What can hang from each mark
kofeko: nuno rusez temuv voluful
rusez: kofeko
nipas: litutir
nuno: kofeko
temuv: kofeko
luvit: litutir
voluful: kofeko
litutir: kofeko luvit zupim

Known rows, with every way that one mark hangs from another
{nipas {litutir {kofeko nuno rusez temuv} luvit zupim}}: [ 0.55 -0.52 -0.52 -2.97 -1.54 -0.20  2.58 -1.67 -4.42 -1.14 -1.87 -2.35
  0.64  0.02  1.97  1.03 -1.27]
{luvit {litutir {kofeko rusez temuv} zupim}}: [-0.40  0.23  2.11 -0.45 -0.08  1.20 -1.09 -3.04  0.80 -1.89 -0.28  1.66
 -0.85  1.18  0.63  0.23 -3.12]
{temuv {kofeko nuno rusez voluful}}: [ 0.65  0.96 -2.48  0.25  2.72 -0.54 -0.72  3.52  2.99  0.25  3.61 -1.11
  2.52  0.89 -2.64 -2.28  2.06]
{luvit {litutir {kofeko nuno rusez} zupim}}: [-0.29 -0.65 -0.29  0.70  0.27  0.62 -2.70 -2.05 -0.93 -1.00 -0.16 -0.16
 -1.96  0.29  0.84 -1.84 -2.23]
{voluful {kofeko rusez}}: [-3.05  0.10  0.45  3.37 -0.46  1.30  0.95 -1.35  0.71  0.42 -0.94 -0.45
 -0.23 -0.58  0.00  1.00  2.54]
{temuv {kofeko rusez}}: [-0.83  1.52  0.93  1.58  1.43 -0.24 -0.45  2.17  2.71  1.22  0.97  0.10
  2.04  1.16 -2.15  0.53  1.62]
{luvit {litutir {kofeko nuno rusez voluful} zupim}}: [-0.09 -0.96 -1.29 -0.50  0.51  0.85 -2.66 -1.84 -0.29 -1.09  0.43 -0.02
 -1.48 -0.04  0.70 -1.96 -3.04]
{litutir {kofeko nuno voluful} luvit}: [-0.05 -0.92 -1.82 -1.38 -0.58 -1.21  0.31 -0.17 -2.76  2.36 -2.44  0.71
 -0.25 -0.33  0.98  0.83  0.41]
{kofeko nuno rusez}: [ 2.40  1.57 -1.08  1.41  0.67  0.04 -0.29  1.75  1.21 -0.86  1.67 -2.34
 -0.96  0.32 -3.17 -1.75  2.15]
{litutir luvit}: [ 0.29 -0.42  2.09  0.54 -1.78 -0.71 -0.14 -0.50 -0.22  2.95 -2.74  0.31
 -0.37 -0.58  0.10  2.92  1.17]
{nuno {kofeko rusez voluful}}: [-0.14 -0.15 -0.96  1.25 -1.16  1.07 -0.01  1.16  2.17  0.04 -0.05  1.46
 -0.35 -0.49 -2.39 -0.31 -1.60]
{luvit {litutir {kofeko voluful} zupim}}: [-1.37 -1.84  1.10  0.08  0.04  0.56 -3.53 -2.88 -0.14  0.45 -1.22  1.51
 -1.65 -0.75  2.76  0.02 -4.36]
{nipas {litutir kofeko luvit zupim}}: [-1.55 -2.19  1.13 -1.37 -2.57 -0.64  0.37 -2.69 -5.33  1.92 -4.80 -1.49
 -0.57 -1.64  4.60  2.99 -2.82]
{temuv kofeko}: [-1.30  0.17  1.67  2.25  1.66 -0.97 -1.78  2.07  2.39  2.34  0.89  0.83
  1.82  0.23  0.25  0.58  1.62]
{nipas litutir}: [-0.59 -2.33  1.82  1.16 -1.64 -0.17 -1.46 -0.29  0.34  0.25 -1.30 -1.66
  0.95 -1.81  1.96  1.26 -1.27]
{rusez {kofeko nuno temuv voluful}}: [-0.62  0.75 -1.16 -0.45  2.07 -0.52 -0.26  3.94  2.50 -1.97  4.16  1.12
  0.23  0.30 -2.25 -2.73  2.57]
{nipas {litutir luvit}}: [-0.69 -2.84  1.49 -0.24 -2.92 -0.48 -0.21 -0.78 -1.15  1.47 -2.81 -1.38
  1.37 -1.47  1.91  2.27 -0.40]

Rows
[-0.40 -1.97 -0.64  0.20  0.74  0.17 -3.68 -1.93 -0.65 -0.17  0.40  0.45
 -1.58 -0.70  2.55 -2.00 -3.10]	{luvit {litutir {kofeko nuno voluful} zupim}}
[ 2.68  1.09 -2.58 -0.43  1.16  0.28 -0.45  2.03  2.20 -1.09  2.60 -2.43
 -0.31 -0.17 -3.42 -2.07  0.82]	{kofeko nuno rusez voluful}
[ 0.90  0.84 -0.13 -0.04 -0.58  1.43  1.60  1.11  3.62 -1.85  1.64  2.44
  1.22  0.61 -3.05 -0.38 -1.22]	{nuno {kofeko rusez temuv voluful}}
[ 2.50  2.46  1.26 -2.14  0.71  1.23  1.94  0.44  4.87 -2.55  2.27  0.23
  1.45  1.18 -3.69  1.05 -0.65]	{kofeko rusez temuv voluful}
[ 0.67  2.48  1.74 -3.01 -1.13  0.12  3.50 -2.62 -3.69  0.59 -3.45  0.38
 -1.60  1.29  0.46  3.64 -1.52]	{litutir {kofeko rusez temuv} luvit zupim}
[ 3.99  2.33 -1.51 -2.13  1.77  0.66  1.68  1.98  4.05 -3.49  4.66 -1.34
  1.57  1.20 -4.13 -2.10  1.32]	{kofeko nuno rusez temuv voluful}
[ 0.68  0.39  0.18 -1.32 -0.49 -1.09  1.97 -0.45 -2.00  0.51 -1.52  1.53
  0.86  1.17  0.51  1.06  1.83]	{litutir {kofeko nuno temuv} luvit}
[-0.35 -0.60 -0.66  0.07 -1.01 -1.35  0.36 -0.29 -3.54  2.45 -3.21  0.63
 -0.67  0.05  1.12  1.08  1.57]	{litutir {kofeko nuno} luvit}
[ 0.64  1.24  1.11  1.39 -0.91  1.15  1.71  0.89  2.85 -1.65  0.91  2.33
  0.65  0.94 -2.78 -0.13 -0.20]	{nuno {kofeko rusez temuv}}
[-0.29 -2.12  1.64 -0.93 -2.44 -0.53 -0.30 -1.79 -3.20  1.74 -2.84 -2.74
 -0.41 -2.06  3.51  2.46 -1.91]	{nipas {litutir luvit zupim}}
[-1.64 -0.16 -2.11  0.90  1.59 -0.84 -1.91  3.97  1.07 -0.07  2.67  0.25
 -1.19 -0.78 -1.63 -2.73  2.30]	{rusez {kofeko nuno voluful}}
[ 0.22  0.63 -1.42 -0.70 -1.17 -0.69  1.54 -0.32 -3.24  1.33 -3.06 -0.11
 -0.64  0.93 -1.13  1.05  1.59]	{litutir {kofeko nuno rusez} luvit}
[-0.89  1.20 -0.01  1.01  1.67 -0.73 -0.08  3.69  1.80 -1.76  3.48  1.21
 -0.23  0.67 -2.05 -2.53  3.75]	{rusez {kofeko nuno temuv}}
[ 1.71  2.42 -0.38 -3.00 -0.18 -0.38  3.38 -1.51 -4.40 -0.16 -1.47 -0.82
 -1.41  1.26  0.16  1.16  0.11]	{litutir {kofeko nuno rusez temuv} luvit zupim}
[-1.40 -1.77  1.42 -0.12 -1.32 -0.24 -0.81 -2.03 -3.96  0.73 -3.36 -1.81
 -1.09 -2.01  4.52  1.86 -3.61]	{nipas {litutir kofeko zupim}}
[ 0.14 -0.15 -1.67  0.89  2.97 -1.24 -2.01  3.45  2.52  1.49  3.55 -0.40
  2.50  0.06 -0.27 -2.29  1.97]	{temuv {kofeko nuno voluful}}
[ 0.35  0.13 -0.53 -0.80 -0.44 -1.37  0.45 -1.55 -6.25  2.94 -3.37 -1.08
 -2.97 -0.70  3.14  1.16 -0.33]	{litutir {kofeko nuno} luvit zupim}
[-1.36 -0.30 -0.06  2.80  1.15  0.59  1.33 -0.26  1.30 -0.94  2.49 -0.05
  1.26 -0.26  1.42 -1.46  4.46]	{voluful {kofeko nuno temuv}}
[ 0.47 -0.38  0.66  0.73 -0.34  0.80  0.43  0.99  3.30 -0.62  1.48  3.15
  1.10 -0.19 -0.60 -0.36 -1.46]	{nuno {kofeko temuv voluful}}
[-0.49 -1.10  1.82 -0.95  0.59  0.87 -2.17 -3.01  1.15 -1.08  0.21  2.21
 -0.51  0.05  2.24 -0.03 -4.07]	{luvit {litutir {kofeko temuv voluful} zupim}}
[-0.84  1.09 -0.86  2.17  0.93  1.24  2.59 -0.15  1.63 -2.17  2.66 -0.78
  1.25  0.65 -0.90 -1.57  4.50]	{voluful {kofeko nuno rusez temuv}}
